Known rows, with every step that occurs
disof -> kubot -> vufif: [ 0.25  0.11  0.13 -0.50  0.23  0.06 -0.30  0.28 -0.19 -0.23 -0.24 -0.11
  0.18  0.31 -0.04  0.30 -0.04 -0.08]
tugu -> disof: [ 0.11 -0.12  0.08  0.00  0.25 -0.40 -0.02  0.00  0.31  0.05  0.21 -0.01
 -0.03  0.25  0.26 -0.11 -0.16 -0.06]
lupof -> kubot: [ 0.24 -0.03  0.26 -0.02 -0.19  0.19  0.08  0.16  0.50 -0.05 -0.08 -0.03
  0.04 -0.10 -0.31  0.01 -0.14 -0.17]
vufif -> tugu -> disof -> kubot -> dodem -> gero: [ 0.18  0.07  0.51  0.27  0.15 -0.50 -0.07  0.47  0.08 -0.35 -0.63  0.21
  0.18  0.15 -0.20 -0.28  0.22 -0.46]
kubot -> dodem -> gero -> disof: [ 0.39 -0.14  0.28  0.15  0.15 -0.24  0.41  0.35 -0.07 -0.03 -0.52 -0.27
 -0.10 -0.61  0.24 -0.07  0.52  0.23]
lupof -> dodem -> kubot: [-0.09  0.07 -0.31  0.13 -0.31  0.15 -0.02 -0.08  0.01  0.03  0.12 -0.02
  0.24  0.39 -0.15  0.12  0.18 -0.39]
gero -> kubot -> vufif -> tugu -> disof: [ 0.22  0.14  0.14 -0.28  0.25 -0.66 -0.33  0.08  0.04  0.24 -0.16 -0.19
  0.31  0.04 -0.28  0.65  0.07 -0.14]
dodem -> kubot: [-0.23  0.17 -0.26  0.09  0.12 -0.04  0.15  0.05  0.00 -0.05 -0.05  0.00
  0.06  0.25 -0.06  0.00  0.32 -0.35]
dodem -> kubot -> lupof: [ 0.03  0.20 -0.39  0.16  0.26  0.12  0.10 -0.12  0.20  0.07  0.08 -0.02
 -0.01 -0.12 -0.24 -0.13  0.25 -0.17]
lupof -> kubot -> vufif: [ 0.40 -0.15  0.17 -0.36  0.00  0.09 -0.10  0.36  0.32  0.13 -0.14 -0.24
  0.11 -0.14 -0.34  0.19 -0.14  0.05]
tugu -> disof -> kubot: [ 0.21  0.08  0.29 -0.14  0.22 -0.25 -0.11  0.02  0.28 -0.40  0.06  0.12
  0.05  0.67  0.26 -0.09 -0.22 -0.38]
tugu -> disof -> kubot -> vufif: [ 0.33  0.01  0.23 -0.49  0.47 -0.36 -0.30  0.31  0.14 -0.16 -0.06 -0.09
  0.18  0.55  0.19  0.12 -0.25 -0.16]
vufif -> tugu -> disof -> kubot -> lupof -> dodem: [ 0.37  0.08  0.27  0.02 -0.50 -0.11 -0.44 -0.20  0.32 -0.03  0.31  0.37
  0.28  0.31 -0.50 -0.07 -0.24 -0.34]
gero -> disof -> kubot -> vufif: [ 0.48  0.00  0.22 -0.63  0.12 -0.06  0.03  0.24 -0.09 -0.25 -0.15 -0.20
  0.06  0.05  0.34  0.48  0.07  0.09]
tugu -> disof -> kubot -> lupof -> dodem: [ 0.52  0.10  0.16 -0.04 -0.07  0.04 -0.35 -0.22  0.39 -0.21  0.32  0.13
  0.14  0.46 -0.12 -0.15 -0.33 -0.13]
gero -> disof: [ 0.24 -0.15  0.14 -0.18 -0.13 -0.15  0.29 -0.07  0.11  0.03  0.12 -0.12
 -0.09 -0.27  0.34  0.21  0.13  0.18]
kubot -> vufif -> tugu -> disof: [ 0.10 -0.17  0.15 -0.34  0.12 -0.62 -0.34  0.23  0.08  0.35  0.19  0.06
  0.23 -0.01 -0.29  0.15 -0.09  0.03]
kubot -> dodem -> gero: [ 0.19 -0.09  0.14  0.30  0.28 -0.11  0.13  0.37 -0.15 -0.09 -0.61 -0.19
  0.00 -0.30 -0.08 -0.32  0.38 -0.02]
disof -> kubot -> lupof -> dodem: [ 0.42  0.21  0.08 -0.06 -0.33  0.46 -0.34 -0.20  0.06 -0.23  0.17  0.14
  0.13  0.20 -0.33  0.01 -0.19 -0.11]
lupof -> dodem -> gero: [ 0.26 -0.30  0.16  0.17 -0.52 -0.07 -0.11  0.42 -0.10  0.04 -0.08  0.21
  0.24  0.00 -0.28 -0.08  0.12  0.02]

Rows
[ 0.36  0.32  0.30 -0.14  0.23  0.07  0.29 -0.14  0.05 -0.53 -0.47 -0.34
 -0.08  0.00  0.41  0.14  0.21 -0.20]  gero -> disof -> kubot -> dodem
[ 0.20  0.17  0.31 -0.03 -0.06 -0.22 -0.36 -0.11  0.36 -0.12  0.13  0.42
  0.09  0.17 -0.41 -0.23 -0.19 -0.28]  vufif -> tugu -> disof -> kubot -> lupof
[ 0.50 -0.02  0.20  0.10 -0.42  0.19 -0.33  0.33 -0.02 -0.29 -0.20  0.36
  0.25  0.05 -0.47 -0.19  0.01 -0.02]  disof -> kubot -> lupof -> dodem -> gero
[ 0.45  0.34 -0.12  0.08 -0.21  0.25 -0.25 -0.40 -0.04  0.00 -0.07 -0.20
  0.16 -0.09 -0.39  0.44  0.02  0.00]  gero -> kubot -> lupof -> dodem
[ 0.36  0.03  0.46  0.21  0.56 -0.38  0.04  0.44  0.14 -0.47 -0.61 -0.05
  0.01  0.34  0.20 -0.34  0.12 -0.36]  tugu -> disof -> kubot -> dodem -> gero
[-0.09 -0.09  0.25  0.06 -0.19 -0.54 -0.15  0.05  0.25  0.19  0.25  0.27
  0.09  0.10 -0.22 -0.09 -0.07 -0.18]  vufif -> tugu -> disof
[ 0.23 -0.11  0.30 -0.32 -0.42 -0.03 -0.24  0.45  0.22  0.29 -0.10  0.03
  0.29 -0.36 -0.73  0.28 -0.10 -0.07]  lupof -> kubot -> vufif -> tugu
[ 0.46 -0.08  0.05 -0.14 -0.14 -0.20 -0.33  0.50 -0.42  0.03 -0.51 -0.25
  0.46 -0.02 -0.32  0.69  0.26  0.04]  lupof -> dodem -> gero -> kubot -> vufif
[ 0.01  0.10  0.38 -0.04 -0.19 -0.37 -0.25  0.11  0.22 -0.23  0.02  0.36
  0.17  0.49 -0.13 -0.03 -0.13 -0.52]  vufif -> tugu -> disof -> kubot
[ 0.06  0.19  0.16 -0.38 -0.19 -0.07 -0.37  0.33 -0.27 -0.14 -0.23  0.18
  0.33  0.15 -0.41  0.30  0.02 -0.23]  disof -> kubot -> vufif -> tugu
[ 0.38 -0.07  0.48 -0.14 -0.19 -0.22  0.21  0.53  0.04 -0.45 -0.40  0.25
  0.01 -0.04  0.25  0.03  0.31 -0.07]  dodem -> gero -> disof -> kubot
[-0.10 -0.08 -0.07 -0.22  0.17 -0.62 -0.15  0.27  0.09  0.31  0.13  0.05
  0.33  0.19 -0.31  0.20  0.20 -0.34]  dodem -> kubot -> vufif -> tugu -> disof
[ 0.32 -0.08  0.24 -0.09  0.11 -0.87 -0.30  0.63 -0.12  0.23 -0.45  0.06
  0.39 -0.11 -0.45  0.46  0.26 -0.15]  dodem -> gero -> kubot -> vufif -> tugu -> disof
[ 0.33  0.31  0.07 -0.08  0.14  0.23 -0.17 -0.07  0.13 -0.32 -0.05  0.15
 -0.01  0.06 -0.18 -0.14 -0.11 -0.07]  disof -> kubot -> lupof
[ 0.40  0.00  0.05 -0.20  0.30 -0.36 -0.14  0.61 -0.35 -0.01 -0.75 -0.23
  0.23 -0.21 -0.24  0.59  0.35  0.04]  dodem -> gero -> kubot -> vufif
[ 0.63 -0.25  0.54  0.10 -0.05 -0.08  0.52  0.49  0.47 -0.11 -0.58 -0.31
 -0.11 -0.68 -0.01 -0.12  0.36  0.01]  lupof -> kubot -> dodem -> gero -> disof
[ 0.25  0.20  0.32  0.17  0.31 -0.01  0.04  0.45 -0.16 -0.58 -0.80 -0.06
  0.05  0.11 -0.02 -0.18  0.30 -0.30]  disof -> kubot -> dodem -> gero
